Known rows, with every way that one mark hangs from another
(K_548 (K_172 K_407) K_251 K_364 K_923): [ -3.3  40.8  15.5 -25.0  -4.8  32.8   2.3 -37.4   9.4   2.6   4.9  16.1
 -32.4 -19.4  -3.9  -3.0 -17.7  -7.2  27.4]
(K_324 (K_172 K_407)): [ 22.9   1.3  16.5  -9.5   5.5   8.6 -11.5 -10.9   8.3   1.3   5.5  -0.1
  -8.8  -2.1  -4.8  -4.7  -7.5   4.9   9.1]
(K_172 K_324): [ -0.6   1.8   0.6  -4.9   1.0  10.5   5.1 -18.4   5.5  -0.9   2.8   0.6
  -4.2  -8.1  -2.4   4.5   1.4   2.2  -7.2]
(K_407 K_251): [  7.7   2.5  -1.3  -1.0   3.9  -1.5 -14.1   6.9  -2.4  -0.3   1.3   4.9
  12.4   2.5   2.8  -6.4 -13.0   0.6  15.5]
(K_324 (K_172 (K_407 (K_251 (K_548 K_923)) K_364))): [ 16.1   7.8   7.4 -14.1  10.8   9.6 -11.4 -13.4  20.0   8.0   4.8   2.4
   1.2 -16.1 -10.4 -20.1  -9.6  -7.0  34.3]
(K_548 K_251): [-7.1  8.9  3.0 -7.3 -7.1  6.8 -1.9  5.1 -2.7 -6.5  1.1  4.9  2.6  0.0
 -7.2  2.5 -3.7 -3.9 13.0]
(K_324 (K_172 (K_407 K_364))): [ 12.7   3.5   7.9  -7.9  10.7   5.2 -14.1 -14.0   7.7   0.7  10.1  -4.2
  -6.4  -2.8  -4.4  -3.3  -1.7  -3.3  10.0]
(K_324 K_172): [ 12.8   3.5  16.5 -13.9   6.7   5.0   2.5  -5.7   6.8   0.8  -6.4   4.9
   1.6   2.1  -6.6  -1.8  -4.4   0.8   1.7]
(K_251 (K_548 K_364)): [ -5.6   8.6   9.8  -4.0  -6.2  10.4  -0.7 -13.9   5.7   4.3  -2.7   7.4
  -6.2 -16.8 -10.2   5.3  -3.9  -0.8  13.8]
(K_364 (K_407 (K_251 (K_548 K_172 K_923)))): [ 12.5  12.5  13.7 -10.7   4.0   9.2  -8.7 -24.1  23.7   0.9  -8.1   9.8
   3.0 -12.9 -13.5 -27.3 -17.7  -7.7  29.8]
(K_251 (K_548 (K_364 K_407))): [ -0.5   6.2  19.3   0.4  -9.5  11.8 -17.3 -20.1   7.2  -1.8   3.2  15.2
  -3.1  -7.7 -12.4  -0.3  -2.5  -4.6  17.9]
(K_407 K_364): [-10.9   2.5  -9.3   1.2   5.2  -2.1  -2.2  -4.9  -1.0  -0.1   3.8  -3.7
  -0.1   0.5   1.4   2.6   5.6  -8.2   1.2]
(K_548 (K_172 K_407) K_251 K_923): [  2.2  25.5   7.7 -20.5  -1.9  21.2   4.6 -22.8  13.4  -0.4   3.2   3.1
 -23.4 -15.9  -6.8 -11.9 -13.1  -4.6  20.7]
(K_172 K_324 (K_407 K_364)): [ -1.6   2.8  -7.5   0.3   4.1  10.7 -11.9 -27.5   5.4  -1.2  19.5  -8.5
 -12.0 -13.1   0.2   3.4   3.4  -2.9  -0.1]
(K_172 K_324 (K_407 (K_251 (K_548 K_364)))): [ 11.8  13.0  10.0  -6.9  -4.0  23.5 -25.4 -28.1  10.6   2.4  14.0   7.6
  -7.0 -25.6  -8.3  -0.3 -19.4   4.4  29.4]
(K_364 (K_407 (K_251 (K_548 (K_923 K_324))))): [  7.5   7.4  12.5  -8.0  -6.0   6.9 -21.7  -5.4   4.4   1.9  -8.0  11.5
   7.3  -6.0 -16.4 -15.6   3.8  -0.2  30.0]
(K_407 (K_251 K_548)): [  7.8  -3.7  -0.3   0.6   0.5  -1.9 -12.6   7.6   7.3   1.3  -4.2  -0.3
  14.6  -9.3 -10.5 -10.8 -13.0   1.0  24.0]
(K_923 K_324 K_548): [  0.9   5.3   4.9 -11.8  -2.5  -1.5 -11.4  -0.2  -8.4   0.5 -19.2  -4.1
  -4.7  -3.9 -17.9  12.0  15.1   8.7   0.5]

Rows
[  5.6   7.0  -8.8  -1.1   7.7   8.6 -26.4 -18.1   3.8  -2.2  20.4  -2.1
  -0.5  -9.6   3.4  -3.4 -10.6  -2.1  16.5] : (K_172 K_324 (K_407 K_251 K_364))
[ 10.3  29.4  20.9 -16.4   6.6  23.4 -22.8 -46.5  10.5  -4.7   4.0  23.3
  -4.6  -8.4  -2.0  -3.4 -26.6  -5.2  20.4] : (K_548 (K_172 K_324) (K_364 (K_407 K_251)))
[ -3.7  18.3  -4.4 -20.4  14.2  16.4  10.1 -38.1  26.2   6.3  -7.2   0.0
  -2.0 -29.8 -10.7 -16.3 -13.1 -11.5  19.5] : (K_407 (K_251 (K_548 (K_172 K_324) K_923)) K_364)
[  6.9  20.3  14.4 -24.8  -5.2  14.1 -22.7 -17.9   0.2  -4.9 -15.4  -7.6
 -19.1 -15.3 -27.8   7.2  -5.3   7.0  22.4] : (K_923 K_324 (K_548 (K_172 K_407) K_251))
[-11.6  29.8   2.2 -24.4  -0.6  20.5  -5.2 -27.4   4.9   0.6  -2.0  -3.3
 -26.2 -16.7 -11.7  -1.7   1.8  -8.2  25.8] : (K_548 (K_172 (K_407 K_364)) K_251 (K_923 K_324))
[ -3.2  23.9  23.0 -14.2 -13.1  16.4 -24.4 -14.9  -4.4 -10.1  -1.6  25.7
  -4.9   2.0 -19.5  11.9  -2.5  -2.9  22.1] : (K_923 (K_548 K_251 (K_364 K_407)))
[  7.5  15.2  15.3  -9.9  -1.3  19.0 -10.1 -35.8  18.4   4.8   1.5  -3.6
 -22.7 -28.7 -13.3  -3.3 -19.8   0.1  22.2] : (K_251 (K_548 (K_172 K_407) K_364))
[  6.2  26.7  14.9  -8.6  -1.1  16.6 -17.9 -17.3  -0.9   1.1   6.9  34.8
  -2.0   4.9   8.1  -9.1 -10.4  -7.7  26.4] : (K_548 (K_364 (K_407 K_251)) K_923)
[ -5.5  17.7  -1.4 -12.3   3.3  12.6 -12.3 -19.7   7.9  -5.6   8.4  -7.4
 -13.6 -12.1  -9.0  -3.9 -14.0  -9.6  24.3] : (K_548 (K_172 (K_407 K_364)) K_251)
[  7.6  18.1  16.5  -2.0  -2.2   9.6 -33.1 -10.8  -5.0  -4.4  10.1  27.2
   6.3   8.5   4.3  -2.1 -16.2  -4.7  26.2] : (K_548 (K_364 (K_407 K_251)))
[ 32.6   9.4  20.1 -22.2   6.9   7.3 -37.0  -3.7  -1.9   0.7 -12.0   0.4
   0.0  -4.1 -19.2  -0.5  -5.6  13.5  25.3] : (K_923 (K_324 (K_172 (K_407 K_251))) K_548)
[ 11.1   2.4   7.8  -9.7   2.0  17.4  -2.5 -42.2  26.6   2.1   2.0 -15.5
 -18.3 -33.1 -17.0  -8.8 -13.2   3.7   8.8] : (K_251 (K_548 (K_172 K_324 K_407)))
[ -2.3  26.2  23.0 -20.5  -1.4  32.4   8.5 -62.9  26.4   2.8  -2.4  19.0
 -22.8 -27.4 -15.0  -8.1  -8.0  -7.7  13.1] : (K_251 (K_548 (K_172 K_324) (K_364 K_407) K_923))
[ -0.9  11.1   5.1 -14.3   4.0  10.1  23.1 -24.8  25.4   8.1 -14.3  -3.4
 -12.0 -25.0 -13.8 -15.9  -6.4  -4.0  10.1] : (K_251 (K_548 K_172 K_923))
[  2.0   4.4   6.4 -13.1   4.1  14.3  12.4 -36.3  25.0   1.8  -9.8  -9.5
  -8.3 -29.7 -19.4  -5.2 -11.2  -0.1   3.3] : (K_251 (K_548 (K_172 K_324)))
[ 24.6  11.7   6.0 -13.2  10.2   2.9 -27.9 -14.0   9.5  -1.5  -5.5  -6.2
  -4.8 -12.5 -10.4 -10.3 -25.0   5.6  21.2] : (K_923 (K_548 (K_172 (K_407 K_251))))
[-13.1  45.4  16.1 -33.2  -2.0  38.9  22.4 -50.2  10.9   1.1  -5.1  23.6
 -26.4 -24.0  -6.1   5.7 -13.4  -8.4  14.4] : (K_548 (K_172 K_324) K_251 K_364 K_923)
[ 22.8  26.0  38.0 -26.8   2.2  15.3 -42.0 -18.7  -6.9  -3.5 -16.2  27.8
   3.9   5.8 -19.4   8.8  -5.9   5.2  29.5] : (K_923 (K_324 K_172) (K_548 (K_364 (K_407 K_251))))
[  2.7  28.0  29.0 -21.4  -1.2  15.9 -24.8 -36.2  -0.9  -1.6 -19.0  11.4
 -18.2  -7.0 -20.3  10.0  -2.0   1.6  12.6] : (K_923 K_324 (K_548 K_172 (K_364 K_407)))
